What can hang from each mark
J39: J3 J87 J267 J405 J606 J659 J849
J758: J254 J938
J87: J269
J936: J297
J849: J714
J77: J254
J3: J269 J884
J784: J254 J938
J269: J3 J87
J254: J77 J405 J758 J784
J938: J297 J309
J714: J849
J659: J938
J309: J39
J606: J39

Every row comes from one small tree of marks. Brackets hold a mark, then the marks that hang from it, in the order of their numbers. Every link used is in the known rows. Which tree was each row made from?
In the rows, 128 means zero.
Known rows
[J758 [J254 J77 J405 J784] J938]: [166 112 196 151 111 112 101  99  73 166  63 122  94 153 148  90 154 155
 160 199 114 100  92 147 122 125 107  96 173  97 124 123 152 129 128 102
 145  75 124 173 123  99  61  77 124 150  88 163 115 177 114 164 127 131
 143 101 128 135 129 128 129 144 125 140 121]
[J606 J39]: [172 115 137 130 126 134 110 101  98 113  53 143  98 152 155 136 142 128
 135 130 111 112  56 132  99 132 131 114 140  92 140 131 122 142 121 102
 151  98 113 159 137 118 115  91 122 126 100 120 121 142 119 147 158 153
 153 129 122 157 150 137 139 146 132 127 121]
[J659 [J938 J297 J309]]: [182 134 138 127 156 128 120 113 102 116  17 139 116 161 138 140 135 138
 144 116 135 143  66 117  84 145 127 120 176  80 120 124 107 149 128 103
 143  93  95 186 130 116 121  84 113 125 112 132 135 144 139 150 167 144
 151 131 120 166 143 165 166 157 133 133 120]
[J714 J849]: [164 112 127 136 140 137 123 105  93  97  49 145  99 135 156 113 148 133
 148 126 130 123  65 151 108 126 143 120 133  99 142 126 124 142 123 106
 143 112 117 165 156 114 111 100 117 121 102 129 129 141 123 137 155 164
 145 122 125 167 158 116 148 146 132 137 124]
[J606 [J39 [J3 J269] J87 J267 J405]]: [183 110 136 137 143 100 126 101  92  96  62 110  91 120 144 153 140 156
 158 149  94 116  44 125  83 116 121 107 125 124 127 123 158 149 138  74
 179 112 109 167 113 124 113 114 134 110  83 104 101 129  71 162 181 144
 144 116  99 165 122 138 150 150 127 123 121]
[J758 J254]: [165 109 134 132 138 122 119 107  85 124  66 139 104 147 152 135 137 131
 141 163 126  93  60 147 106 127 135 106 147 106 124 126 144 140 122 105
 146  91 117 165 120 118  90  88 137 122 100 135 120 156 124 162 175 146
 151 124 128 140 140 121 128 142 131 133 130]
[J254 J77 J405 J758 [J784 [J938 J297]]]: [181 120 209 142 113 116 103  98  94 139  68 134  91 150 132  63 152 171
 153 130 119 121 108 130 102 135  83 111 173  85 119 121 165 127 133  78
 137  91 101 169 102  96  80  77 104 161  99 153 130 160 100 126  96 125
 160 110 116 184 141 172 180 154 137 137 119]
[J87 [J269 [J3 J884]]]: [162 117 140 140 139 129 116 125  88 101  27 136  99 135 149  79 147 153
 141 133 130 126  58 129 100 106 121 103 148 108 115 124 114 143 126  89
 140  97 137 169 134 116  85  70 146 114 105 129 134 140 101 168 151 129
 166 136 140 141 148 133 131 145 129 121 127]
[J659 [J938 J297]]: [177 135 138 128 150 134 118 107 103 108  44 142 111 163 140 124 139 132
 155 132 135 133  65 126  94 137 127 126 168  89 122 131 110 150 130 103
 146  95  92 184 123 118 106  89 122 123 109 127 136 150 122 147 178 141
 155 134 124 157 149 146 150 155 137 139 122]
[J659 [J938 J297 [J309 [J39 J849]]]]: [184 129 137 135 174 121 133 118 105 108  34 125 107 127 137 130 137 147
 133 130 125 145  64  96  85 152 141 120 192  82 133 122  93 149 135  96
 149  97  73 195 130 119 125 116 102 128 133 139 139 130 121 153 136 148
 148 107 105 165 137 144 153 170 135 148 110]
[J254 J77 J405 J784]: [171 111 183 146 124 115 104 109  89 134  55 124  90 167 152  80 158 185
 163 154 113 111 102 139 105 123 108 112 144  90 124 125 139 127 127  92
 130  88 128 177 141 101  93  71 106 152  81 150 119 146 133 144 114 135
 137 108 120 161 147 138 164 158 131 139 109]
[J758 J254 [J938 J297 J309]]: [168 111 145 138 141 121 115 100  78 159  26 137 116 135 135 156 128  89
 128 164 142 124  59 127 102 139 130  89 192  92 123 120 124 146 124 104
 156  90  99 165 118 113  79  90 133 120 115 135 132 180 129 163 160 148
 146 126 119 137 130 151 134 137 126 123 130]
[J309 [J39 J267]]: [179 119 138 140 154 117 122 107  91  98  57 125  95 125 149 111 149 156
 128 154 111 130  61 136  98 129 143 124 163 113 133 128 143 138 126  90
 140 115  92 170 142 118 109 102 119 125  99 108 140 142 103 156 150 145
 135 134 113 154 145 119 140 153 136 138 122]
[J784 [J254 J77 J405] [J938 J297 J309]]: [188 114 179 144 151 113 110 120  92 131  58 137  97 127 129 113 145 159
 146 108 128 134  76 115  86 132  94 131 192  88 105 115 149 134 129  81
 147  80 105 200 105  99  93  41 106 136 103 129 128 135 120 139 111 153
 149 113 101 192 156 181 178 163 133 137 117]
[J936 J297]: [164 111 144 135 142 131 116 110  98  99  83 132 100 152 159 129 138 159
 156 155 123 129  66 142  99 108 130 128 130 105 124 129 133 146 130 103
 140 109 108 155 141 122  98  91 120 116  99 126 125 144 149 162 174 147
 151 131 124 155 159 142 146 145 133 133 119]
[J39 J3 J87 J405 J606 J659 J849]: [168 130 108 165 198  91 149 114  79 114  89  82  87  49 153 142 126 204
 154 155 136 128  52 129  79 137 134 106 122 103 146 117 135 158 150  76
 158 101 104 196  71 119 133 161 139 111  95 145  69 132  83 177 178 149
 131  96  90 154 139 120 172 166 126 168 129]
[J254 J77 J405 J758 [J784 [J938 J309]]]: [189 121 206 141 112 106 108 111  90 134  62 119  89 151 144  73 156 200
 145 128 110 124 112 142  95 140  85 105 159  81 122 113 170 123 126  88
 132  83 126 171 110  93 106  75  95 164  92 166 121 142 115 135  91 130
 157  92 117 186 134 178 182 160 131 138 117]
[J309 [J39 J3 J405]]: [169 113 137 147 156 114 117  98  86  89  54 116  95 116 152 119 145 174
 149 169 124 115  50 142  90 121 149 112 134 103 134 125 134 144 131  79
 149 105 101 190 127 130 105 102 121 120  91 120 142 133 117 162 159 155
 138 107 112 149 139 113 155 154 131 151 115]
[J659 [J938 [J309 [J39 J3 J849]]]]: [188 131 146 141 174 110 133 118  98  92  23 113 100 106 148 135 137 197
 133 148 125 140  67 124  87 148 154 108 147  83 138 117 100 147 136  96
 152  95  83 213 124 122 140 117 103 133 118 143 132 119 127 157 149 144
 152 102 111 158 127 129 159 172 135 156 109]
[J938 J309]: [173 113 131 132 148 123 119 115  92 110  37 127 104 150 153 139 138 144
 134 128 132 119  69 135  90 136 133 111 144  88 129 119 121 143 120 104
 138  98 123 168 134 113 124  89 116 122  99 129 126 141 141 152 156 151
 143 124 121 158 149 147 163 151 130 129 119]
[J938 J297 [J309 [J39 J659 J849]]]: [175 122 122 151 185 108 140 108  91 118  31 115  99  95 145 137 130 144
 119 126 135 137  57  91  84 163 146 107 208  83 141 122 108 147 128  84
 143 105  82 202 125 124 126 136 115 120 133 134 128 137 138 150 105 160
 136 106  92 158 138 145 160 161 136 147 117]
[J87 [J269 J3]]: [164 114 149 147 145 129 114 119  85  98  36 150  97 128 148  92 131 160
 136 142 143 117  59 137  97 116 120 112 129 104 124 126 120 143 122  89
 138  99 122 171 131 118  97  71 147 120 107 123 136 139 111 161 154 144
 145 134 138 139 151 134 145 141 134 132 125]
[J269 [J3 J884] J87]: [164 120 148 120 122 141 110 131  94 109  54 126 101 149 150 100 147 146
 137 133 123  90  88 151  96 134 119 103 167  94 103 131 100 136 125  93
 148  95 138 163 102 121 107  87 136 112  92 110 143 132 106 183 160 139
 170 158 151 149 145 142 131 146 129 123 125]
[J938 J297 J309]: [172 114 132 134 153 126 116 110  96 121  25 137 110 141 141 148 133 120
 131 118 142 130  67 117  83 140 131 109 162  84 124 121 109 145 121  96
 142 102 104 169 134 116 113  87 115 120 108 122 136 152 146 146 148 153
 143 136 114 164 148 160 171 148 131 123 119]
[J309 [J39 J405 J606]]: [169 111 132 141 169 116 126 103  88 110  87 111  94 120 156 106 153 165
 139 163 115 128  49 138  89 121 137 121 161 107 137 128 132 146 132  81
 141 100  99 172 124 123 116 107 117 119 101 123 126 130  87 173 178 137
 137  96 109 155 146 118 140 158 129 158 122]
[J758 [J254 J784] [J938 J297]]: [161 112 167 138 132 128 104  85  76 157  47 141 107 150 130 128 135  89
 137 185 126 111  71 131 109 140 123  97 182  93 123 129 141 137 123 101
 151  88 103 160 112 107  55 104 131 120 107 137 127 193 112 174 162 142
 149 128 133 127 131 143 123 131 132 132 128]
[J659 [J938 J309]]: [182 132 135 124 152 125 124 118  98 105  35 130 110 167 149 134 141 163
 143 126 126 134  73 137  91 143 130 124 158  84 125 121 113 147 124 110
 139  86 115 188 134 115 131  86 113 127 104 138 127 133 135 157 175 144
 152 120 124 164 144 155 154 160 133 138 119]
[J254 J77 J405 [J758 J938]]: [174 126 187 158  99 111 106 106  90 155  62 120  95 138 157  74 149 179
 157 173 127 110 100 157 122 127 103  96 158  96 142 121 147 135 134 106
 143  94 110 158 112 103  95  75 126 165  94 160 135 170 100 124 117 126
 150 104 117 152 132 133 157 153 123 136 116]
[J784 [J938 J297 [J309 [J39 J3 J659]]]]: [187 127 145 148 181 111 128  93  78 101  24 120 100  98 137 139 135 172
 121 119 152 155  50 118  78 159 137 116 197  81 121 119 137 146 125  70
 147 102  82 224 104 125 123 119 114 117 122 120 144 135 128 148 136 162
 149 125 102 158 138 170 170 155 141 153 125]
[J309 [J39 J3 J405 J606]]: [172 115 141 152 175 107 126 100  84  99  61 106  96  98 154 119 148 185
 139 171 127 129  48 144  86 117 146 108 141 104 137 125 127 146 135  72
 148 103  91 192 113 128 122 108 118 119  96 120 130 128  92 170 179 137
 138 107 111 149 139 119 157 158 129 163 120]
[J77 [J254 J405 [J784 [J938 J297]]]]: [176 106 182 125 147 129 110  93  96 120  58 144  90 176 138 117 147 153
 164 113 121 129  85 131  81 134 101 127 180  97 117 122 153 133 125  80
 143  89  83 184 117  97  60  71 115 131 111 149 113 146 110 148 144 139
 150 127 115 186 155 174 166 150 138 151 117]
[J39 J3 J87 J606 [J849 J714]]: [179 108 132 153 177 108 136 109  85 125  95 100  94  60 156 141 140 188
 144 149 139 115  74 140  93 140 138 124  72 105 146 117 127 160 142  97
 154 105  91 162  94 109 127 136 117 124 105 143  86 128  95 183 191 133
 140 130 100 151 149 127 159 166 120 156 123]
[J77 J254]: [168 103 143 128 153 122 121 103  95 108  57 142  99 166 159 144 139 146
 147 135 121 106  74 146  92 134 128 124 162 103 135 129 137 144 124 106
 141  99  99 171 125 112  99  89 136 122 100 137 115 143 116 150 174 142
 152 140 116 162 153 135 153 146 130 145 118]
[J758 [J254 J77] J938]: [165 111 161 150 122 114 113  99  70 160  77 130 102 136 151 118 142 127
 141 197 126  97  75 144 123 132 118 105 184  99 127 127 148 142 131 114
 151  87 122 165 108 109  78  98 136 137  91 147 120 181 102 162 152 133
 155 119 127 122 129 115 122 139 125 132 127]
[J758 [J254 J405 J784] [J938 [J309 J39]]]: [175 111 182 141 131 114 109  98  76 152  38 117  99 147 144 107 151 154
 139 190 111 125  78 140 105 132 130  93 181  97 124 116 139 127 117  93
 142  80 105 179 137 108  76  77 114 141 113 159 145 158 124 174 132 146
 131  92 122 136 121 143 117 148 128 149 120]
[J39 J3 [J87 J269] J267 J405 J606]: [176 131 132 173 184  94 138 118  75  99  50  99  90  67 136 112 137 193
 141 162 131 156  39 130  80 109 128  99  99 128 123 110 157 153 147  63
 155 114 103 173 101 115 111 119 138 111  87 125  89 138  66 174 190 135
 122 123 101 150 144 129 172 151 126 153 131]
[J758 [J254 J77 [J784 [J938 J309]]]]: [179 103 180 131 132 109 115 103  71 141  69 131  96 151 137 117 147 148
 126 157 112 111  87 128  98 146 101 115 180  83 108 120 169 130 124  95
 139  74 135 181 106  99  87  98 108 134  89 150 103 154 117 172 128 138
 162 108 126 161 133 159 150 147 133 133 126]
[J758 J938]: [165 117 137 138 133 129 112  97  84 125  64 129 100 136 153 121 138 135
 150 165 135 116  71 152 112 134 131 119 148  98 139 126 131 145 126 115
 147  98 116 157 116 109  95  98 127 122 101 130 133 170 110 157 174 140
 148 124 130 132 148 117 132 145 131 132 124]

Write each row's tree
[178 144 103 136 171 107 143 116  83 111  74 100 102 132 147 132 133 188
 164 134 117 142  58 124  75 151 122 138 159  89 121 118 134 157 134  97
 150  84 129 201  97 118 137 134 134 118  93 146  96 125 121 178 184 161
 129  97 102 159 140 167 168 165 128 158 128]	[J39 J87 J405 [J659 [J938 J309]]]
[170 123 121 144 169 107 130 115  93 112  65 111  95 130 149 127 146 152
 142 146 113 137  54 140  86 117 128 110 149 117 134 123 150 145 137  81
 146 106 106 161 113 118 114 105 127 113  81 112 101 144  80 171 186 129
 129 117 110 167 147 124 156 156 125 136 135]	[J39 J267 J405 J606]
[192 103 153 144 182  92 132 103  86  93  72  98  97  89 149 126 148 196
 127 166 115 132  57 141  86 119 133 116 153 129 124 123 145 150 138  73
 155 120  81 185 115 120 132 114 119 117 102 105 125 125  49 163 189 121
 149 120 100 150 125 134 137 162 135 155 120]	[J309 [J39 [J3 J269] J87 J267 J606]]
[170 131 111 151 172 101 144 120  84 113  62  90  92  66 154 128 137 179
 156 135 129 121  65 122  93 140 141 102 137 101 128 115 128 155 145  92
 155 105 125 196  93 113 119 148 144 113 100 149  92 140 107 163 152 145
 156 121 103 146 145 125 155 163 130 145 125]	[J39 [J3 J884] J87 J659 J849]
[176 121 130 142 168 110 123 105  92 106  29 119 103 125 132 135 145 128
 128 132 113 148  48 104  75 133 136 112 186 104 125 120 136 143 132  69
 149 112  84 172 142 126 107 107 114 114 101 107 143 143 114 163 136 157
 122 122  96 176 134 150 172 152 128 133 120]	[J938 J297 [J309 [J39 J267 J405]]]
[173 127 191 158 107 114 103 101  94 164  49 129 102 132 145  84 143 151
 156 161 139 120  91 137 118 132 100  93 181  91 138 121 135 139 137  96
 147 100  89 161 115 106  89  74 125 164 104 153 145 179  98 122 105 128
 149 115 110 157 131 148 168 150 124 130 116]	[J254 J77 J405 [J758 [J938 J297]]]
[184 108 161 121 153 125 117  96  81  98  67 123  91 145 137 105 150 166
 121 132 109 138  79 131  86 144 127 135 169  82 121 121 152 131 117  89
 133  90 116 180 127 104 106 107  91 125 108 132 137 133 114 168 136 149
 154 105 125 166 147 161 147 155 143 147 118]	[J254 [J784 [J938 [J309 J39]]]]
[184 124 175 136 133 120 113 117 101 108  93 138  88 133 142  87 143 183
 156 126 116 107  78 165  99 123 100 124 132 108 124 116 179 127 123  91
 143  83 108 176  80 102  90  46 126 143 105 137 134 135  92 134 147 145
 158 101 116 182 156 165 154 158 137 144 126]	[J784 [J254 J405 J758] J938]
[176 147  99 146 174  99 144 115  91 119  84 102  93 139 154 122 148 179
 175 143 111 132  65 124  95 160 128 137 156 114 143 121 161 155 140  98
 152  89  97 196  97 122 117 149 130 121 100 136  84 130 112 191 170 140
 123 108  94 159 144 126 153 168 120 148 137]	[J39 J267 J405 [J659 J938] [J849 J714]]
[187 120 195 147 123 110 108 117  97 123 100 133  87 127 143  72 151 198
 154 135 111 103  90 154 104 126  85 129 158 101 121 117 184 127 130  91
 142  79 115 185  79  99  91  47 119 157  94 145 128 137  85 128 114 136
 162 100 111 184 152 161 163 161 133 145 120]	[J784 [J254 J77 J405 J758] J938]
[188 126 147 143 145 107 122 105  91 102  25 114  93 148 150 148 140 166
 132 150 115  98  68 149  92 159 124  78 186 110 120 131 146 137 124  79
 169 105 107 205  99 134 143 126 125 115 100  90 119 125 102 156 155 151
 147 149 115 148 120 148 137 145 137 127 130]	[J606 [J39 [J3 [J269 J87]] J267 J659]]
[172 124 118 167 174 100 145 121  82  94  79 102  80  63 135  87 138 172
 148 163 105 132  43 103  89 124 139 121 132 129 133 112 160 151 145  73
 157 116  97 160 125 116  92 144 132 117 112 136 100 132  64 169 137 157
 115  95  95 147 144  99 143 159 129 154 117]	[J309 [J39 [J87 J269] J267 J405 J849]]
[170 124 120 146 152 120 131 107  96 121  65 124  89 121 158 140 130 139
 139 127 114 114  56 113  99 152 135 104 159  90 156 127 123 146 127  99
 153  96 107 183 112 120 128 138 129 124 115 137  91 138 119 149 127 160
 147 107 106 155 148 132 142 156 133 134 124]	[J606 [J39 J659 J849]]
[169 131 117 159 159 107 132 118  79  99  65 114  89 101 137  98 136 163
 158 151 116 136  47 122  88 116 124 117 110 128 119 113 168 150 137  80
 153 111 122 150 120 113  85 114 141 113  91 129  96 144  81 167 166 151
 116 119 108 148 152 124 158 147 128 138 126]	[J39 [J87 J269] J267 J405]
[177 120 128 146 175 115 128 100  85 112  29 122 106 120 145 130 138 139
 119 126 136 142  54 108  83 156 141 114 220  84 129 127 116 146 119  83
 137 104  91 202 134 126 127 115 119 121 124 119 146 141 147 151 128 165
 132 122  99 152 142 163 160 153 137 146 123]	[J938 J297 [J309 [J39 J659]]]
[182 113 177 147 143 120 108 112  94 127  80 143  92 126 131  99 148 159
 160 121 127 121  77 125  96 125  93 138 180  97 108 122 156 134 133  82
 148  84 100 196  94 101  76  42 117 137 100 123 131 140 100 137 123 144
 151 117 109 181 163 161 165 159 135 142 117]	[J784 [J254 J77 J405] [J938 J297]]
[176 104 137 114 125 128 118 122  99 111  58 114 101 188 152 107 158 137
 158 151 117  81  89 148 108 141 120  99 187 111  98 129 130 142 122 104
 155  96 143 160 119 121 108  89 116 111 105 113 138 131 100 163 170 124
 174 139 139 142 140 135 109 145 133 114 118]	[J3 [J269 J87] J884]
[176 130 123 146 171  96 139 121  87 108  63  84  97  81 144 127 156 175
 151 144 105 147  52 132  78 109 129  99 126 121 118 113 149 152 154  70
 159 111 118 166  99 111 113 120 136 106  69 121  91 139  58 185 200 120
 149 129 103 164 140 132 164 160 119 141 132]	[J39 [J3 J884] J87 J267 J405 J606]
[177 120 126 143 170 111 130 104  80 107  44 114  99 131 156 122 143 169
 119 138 129 134  60 128  90 153 142 121 190  89 135 124 127 143 116  92
 134  98 111 201 136 124 139 117 116 124 112 128 137 131 144 156 132 161
 134 113 107 148 142 150 153 156 134 151 125]	[J938 [J309 [J39 J659]]]
[176 113 144 156 183 107 132 111  92  98  57 106  93  74 154 127 138 187
 124 161 135 125  60 136  93 129 155  98 131  99 148 123 113 146 140  82
 145 108  77 189 108 120 132 123 110 125 115 130 120 129  91 158 159 131
 148 104 108 145 139 106 150 165 134 161 114]	[J309 [J39 J3 J606 J849]]
[172 129 168 148 108 121 108 106  95 139  56 124  97 141 156  90 142 164
 161 158 131 112  85 166 115 123 116  91 133 103 145 118 144 137 128 106
 145  99 103 154 111 108  94  71 131 153 105 155 140 165 104 132 147 137
 146 103 122 152 137 135 147 150 126 136 122]	[J254 J405 [J758 J938]]
[160 117 105 144 157 117 137 118  91 108 106 106  87  87 147 128 126 155
 170 149 112 101  63 121  90 127 131 129 104 105 140 119 136 153 143  97
 157 102 120 149 101 112 103 137 132 115  95 141  88 138  95 171 166 158
 132  95 105 156 153 108 157 160 126 139 118]	[J39 J87 J405 J849]
[182 116 165 125 136 125 111 110  89 116  47 126  89 166 143 108 149 180
 154 112 121 139  91 143  87 134 111 118 141  87 117 113 149 128 118  89
 135  83 124 178 122  96  98  67  99 135 101 149 118 133 132 155 136 147
 144  98 126 180 152 169 162 157 137 135 120]	[J254 J405 [J784 [J938 J309]]]
[173 126 163 143 127 119 112  98  93 145  34 132 113 129 138 128 130 115
 124 145 138 129  77 133 100 148 123  90 176  82 139 119 125 144 126 105
 147 103  94 150 112 111 105 100 124 134 117 140 150 180 117 138 141 140
 154 128 115 156 130 167 163 143 127 122 124]	[J254 [J758 [J938 J297 J309]]]
[172 125 213 157 105 113  95  91  90 164  52 127  98 143 139  64 150 150
 152 171 122 117 106 135 114 134  94  90 180  84 135 124 146 128 134  93
 140  91  99 160 116  98  74  84 114 164  99 161 143 184 106 132  96 127
 148 110 116 158 128 156 164 149 127 133 112]	[J254 J77 J405 [J758 [J938 J297]] J784]
[188 155 120 139 173 105 138 117  91 107  23 117 106 156 148 137 140 177
 133 120 120 160  64 130  83 155 127 118 189  94 126 120 140 146 129  98
 139  93 107 213 119 120 144 112 126 121  97 126 111 135 132 163 166 146
 135 124 108 162 138 161 163 162 134 142 135]	[J39 J267 [J659 [J938 J309]]]
[180 116 201 125 125 115 113 100  99 116  72 134  85 175 150  93 151 189
 159 130 105 112 100 160  90 132  92 113 157  97 130 118 179 127 124  89
 136  87  97 171 103  94  77  77 120 149 105 168 115 140  94 140 140 128
 161 108 120 189 145 171 167 154 137 154 119]	[J77 [J254 J405 J758 [J784 J938]]]
[173 119 136 140 160 110 121 105  91 110   4 109 107 114 138 129 155 138
 139 135 120 146  47 103  77 126 145  90 181  91 113 116 110 148 135  67
 156 103 106 190 135 128 101  98 115 111 102 123 151 136 126 165 139 143
 153 120 105 167 129 148 169 152 125 133 114]	[J938 J297 [J309 [J39 [J3 J884] J405]]]
[174 109 135 145 176 116 134 115  94 110  78 110  92  94 157 111 143 168
 127 155 125 122  65 129  97 132 146 115 156 101 150 128 114 146 134  90
 141 105  84 169 118 116 127 122 109 125 121 133 117 133  84 159 151 132
 146 101 109 147 147 108 133 166 133 157 117]	[J309 [J39 J606 J849]]
[180 117 158 135 155 130 110 111  99 113  74 147  94 131 131 116 140 146
 160 113 132 123  61 135  90 122 108 134 161 104 112 120 154 134 126  83
 151  85  92 188  92 105  69  39 120 125 113 117 136 138 108 142 151 156
 147 118 112 180 167 166 152 156 139 141 125]	[J784 [J254 J405] [J938 J297]]
[171 146 104 144 181 107 144 117  98 122  40 113 102 131 138 144 127 148
 160 124 129 147  55  96  77 160 128 108 195  82 135 120 115 156 140  90
 154  85  96 212 102 123 125 138 125 115 115 147  99 139 133 167 144 156
 134  95  96 168 136 150 176 166 129 144 124]	[J39 J405 [J659 [J938 J297 J309]] J849]
[173 128 122 163 195  97 148 115  81 114  81  90  90  52 155 143 124 198
 138 147 142 129  59 134  87 143 139 107 123  99 147 119 123 156 146  85
 150 105  98 199  77 113 143 156 136 117 104 144  79 136  89 165 174 144
 141 113  95 145 145 129 166 167 132 167 128]	[J39 J3 J87 J606 J659 J849]
[187 112 151 148 177 103 131 103  82 100  55  95  96 127 157 119 146 205
 124 180 139 102  76 158  93 155 136  92 206 107 119 133 129 144 122  75
 150 102  97 216  89 136 150 126 115 116 117 104 139 116  87 168 175 135
 149 128 116 129 124 137 124 156 141 164 122]	[J309 [J39 [J3 [J269 J87]] J606 J659]]
[182 143 137 156 187 108 138 103  95 100  30 117 100  96 143 127 130 180
 144 150 142 142  57 109  90 156 151 113 190  86 139 128 107 152 141  84
 150 101  61 237 106 129 126 139 124 126 127 133 131 133 121 151 146 151
 147 113  99 145 131 129 156 168 141 167 118]	[J309 [J39 J3 [J659 [J938 J297]] J849]]
